Known rows, with every step that occurs
zezug/vefu/lika/dage/kozepeg: [  5.1  -5.1  32.0   0.7 -53.3  -8.3 -32.7   7.8 -33.4  11.5   2.0   3.8
  11.2   9.9  33.8 -25.8 -18.3  -7.8 -12.9  -2.6]
lika/dage/kozepeg/dovon: [ 14.6   4.5  -0.1  38.3 -34.3  17.3   2.1  -3.6 -36.8  -9.7  -8.5  -8.5
 -16.8 -25.1  26.4  31.4 -12.0  23.0 -27.1  -1.6]
lika/vefu/zezug/dage: [-21.3 -13.3  -5.2  13.2   7.2   0.7  26.0  39.0 -40.2  -3.8 -42.8  -7.4
   9.9  21.3  30.2  10.2 -40.4 -34.8 -39.1   1.6]
lika/dage/zezug/dovon: [ -9.0   6.8 -33.8  14.4  23.0  -8.1  14.7  39.4 -32.7 -30.6  -0.1   0.6
  10.0  -6.3  -7.6  -7.5 -64.6  21.3 -41.8  31.3]
kozepeg/dovon/zezug/vefu/lika/dage: [  5.2  16.9  -8.2   5.6  -3.7  14.9 -12.5  40.2 -45.0  -8.9 -30.6  22.4
  -0.1  27.2  39.9 -18.4 -19.0 -19.4  -9.7  34.2]
dovon/zezug/vefu: [-15.7  29.0   4.1  -3.8  27.0 -34.2  -9.2 -14.3 -42.4 -15.3  -2.7  14.3
   7.7  12.9  25.9 -48.4  19.5  -6.3 -10.6  24.1]
kozepeg/dovon/zezug/vefu/lika: [ 17.5  22.0  16.2  -4.2   3.8  -2.4 -16.6   2.8 -41.2  11.1 -21.7  13.6
  22.7  29.3  13.0 -27.0  19.4 -12.7  -6.5  34.0]
vefu/zezug/dovon/kozepeg: [ -6.3  -4.0  -2.7  23.4  24.4  -2.5   1.0  24.1 -39.1 -17.8 -53.2  16.2
  29.8 -32.6   2.4   8.2  -1.8 -22.6 -31.2  -4.7]
dage/kozepeg/dovon/zezug/vefu: [ -2.1  32.5  11.4  17.4   8.6 -29.1  -7.1 -30.1 -62.2 -14.0  -3.5   3.3
   2.8  -5.6  30.0 -28.4  26.2  13.3 -25.8  19.9]
dage/kozepeg/dovon/zezug/vefu/lika: [ 23.8  19.8  32.6   1.0 -11.8 -12.7 -25.2 -12.0 -48.4  11.6 -11.4   8.6
  24.7  20.2  17.8 -27.6  21.4  -3.7 -14.5  25.3]
dage/kozepeg: [  8.9  -5.1  32.3   9.9 -32.0 -21.2 -16.5 -28.3 -13.7   1.8  20.3  -9.1
   6.2 -15.8   9.7   0.4   4.0  16.1 -16.3 -16.8]
zezug/dage/kozepeg: [-10.6   1.0  20.9  21.4 -25.0  -8.3  -1.1 -14.3 -28.0   5.4   5.1 -19.0
  -5.8 -14.4  23.4  14.3 -22.2  -0.9 -46.9  -7.7]
lika/vefu/zezug/dage/kozepeg: [ -7.4 -14.8  27.8  19.8 -25.7 -19.9   4.5   2.9 -45.5  -1.6 -14.6 -14.6
  14.5  -0.2  34.9   8.0 -28.2 -11.4 -46.3 -15.2]
lika/vefu: [-13.4   2.5  11.6   1.8 -16.1 -22.7  -6.1   2.3 -18.8   1.3   8.6  -0.4
   7.7  19.7  24.1 -11.0  -1.1  -3.8   4.7   1.8]
dovon/zezug/dage: [-21.5  27.9 -17.2  18.1  46.5  -3.3  17.9  14.2 -30.2 -31.2 -19.2   5.7
 -13.2   7.4  32.4  11.6 -26.3 -16.9 -49.2  32.8]
vefu/zezug/dovon: [ 23.0 -23.5 -24.4  10.8  14.8   9.4  37.0  42.7 -23.5 -14.5 -36.7   2.1
  31.4 -11.7 -18.1  -2.2 -21.7  -9.0 -39.5  14.3]
kozepeg/dovon/zezug: [ 15.6  33.1 -12.3  28.2  43.9  -4.6  11.6  -9.3 -32.6 -42.4 -14.1  12.7
  -6.4  -7.7  19.5  16.8  13.4  19.3 -24.7  31.4]

Rows
[ -8.0  31.1   1.8  21.1   4.1 -22.1  -6.9 -12.0 -67.3 -23.6  -9.0  10.0
  -6.1  -3.6  46.3 -28.1   8.1   6.8 -28.5  23.8]	lika/dage/kozepeg/dovon/zezug/vefu
[  5.2  10.8   2.2  42.5 -24.2  17.4  13.4 -17.8 -43.5   5.2 -12.9 -24.3
 -16.5 -26.2  17.8  42.6 -10.4  17.7 -50.6   2.4]	zezug/dage/kozepeg/dovon
[  7.6   6.7  32.4   3.9 -28.7 -21.3 -32.9   5.1 -42.3  -9.8   1.3  13.9
  12.4  11.8  44.6 -29.3 -14.2  -5.0 -19.0   9.5]	dovon/zezug/vefu/lika/dage/kozepeg
[-15.5  13.5  -3.8  25.5  16.3  -0.8  -8.0   8.9 -30.5 -10.1 -30.6  13.2
  14.3 -37.1   3.1   8.1   4.1 -14.0 -29.0   4.3]	zezug/dovon/kozepeg
[ 27.1   1.0  10.7  30.3 -42.0  23.8  -7.2   5.8 -35.5   2.9 -13.7  -5.9
  -5.8 -11.5  22.9  27.7 -11.8  15.4 -22.6   3.5]	vefu/lika/dage/kozepeg/dovon
[  6.1  -1.9   9.1  42.4 -26.7   6.2  17.5  -3.1 -59.5   0.0 -27.2 -20.5
  -1.1 -13.1  29.5  36.2 -14.6   8.1 -50.0  -5.1]	lika/vefu/zezug/dage/kozepeg/dovon
[ 22.3  30.8   8.3  33.0  22.5 -17.5   2.1 -26.9 -41.7 -40.4  -1.7   6.6
  -1.8 -18.7  27.3  16.5  16.2  30.2 -34.0  20.7]	dage/kozepeg/dovon/zezug
[  8.6   1.1  23.8 -22.9 -23.9   1.0 -24.1   7.7 -20.4  39.1 -11.9   5.5
  25.9  34.2   0.8 -38.7  11.1 -25.6   8.8  13.7]	zezug/vefu/lika
[  3.8 -26.1  10.6  -1.2  -1.9 -18.0  10.0  26.4 -27.1  -9.8 -30.2   5.2
  30.5  22.0  18.7 -10.0 -10.8 -17.0   0.7 -14.1]	lika/vefu/zezug
[-12.3  -2.9   3.8  24.7  15.8 -12.8  -2.0  25.5 -48.8 -17.8 -49.5  15.9
  34.3 -23.0  15.5   2.3  -2.5 -24.7 -29.0  -4.0]	lika/vefu/zezug/dovon/kozepeg
[ 17.0  29.6  -1.7  36.9  19.0 -10.6   1.4  -7.1 -46.5 -50.5  -7.9  12.6
 -10.6 -15.7  41.3  16.6  -3.0  24.7 -36.6  23.4]	lika/dage/kozepeg/dovon/zezug
[-13.0  33.5 -25.8  36.5  43.3  11.9  28.5  10.5 -45.6 -29.0 -28.8  -0.2
 -20.1  -2.9  32.0  31.3 -20.9  -4.7 -56.9  37.5]	kozepeg/dovon/zezug/dage
[ -1.1 -15.7  22.8  19.3 -18.0  -9.4   7.7   1.2 -35.4  -2.2 -18.9 -15.0
   9.9  -9.6  22.4  13.3 -29.9 -10.4 -49.5 -15.8]	vefu/zezug/dage/kozepeg
[ 16.4   6.1  13.4  25.5 -46.8  15.6 -11.5  -0.6 -50.6  12.0 -15.9  -6.2
  -3.3  -6.9  27.9   7.0  -5.1   8.8 -23.3   5.5]	zezug/vefu/lika/dage/kozepeg/dovon
[ -7.5   6.1   2.0  -6.3  13.2 -15.1 -23.9  29.0 -20.6 -16.3   1.7   9.2
  11.2  30.5   7.8 -11.8 -62.7  11.2  -1.8  13.7]	vefu/lika/dage/zezug
[ -7.1  17.0  20.3  25.6   5.1 -23.8  -2.4 -16.3 -38.3 -21.9   3.9  -6.0
  -3.8 -11.6  35.8   7.5 -17.4   3.7 -56.8   9.0]	dovon/zezug/dage/kozepeg
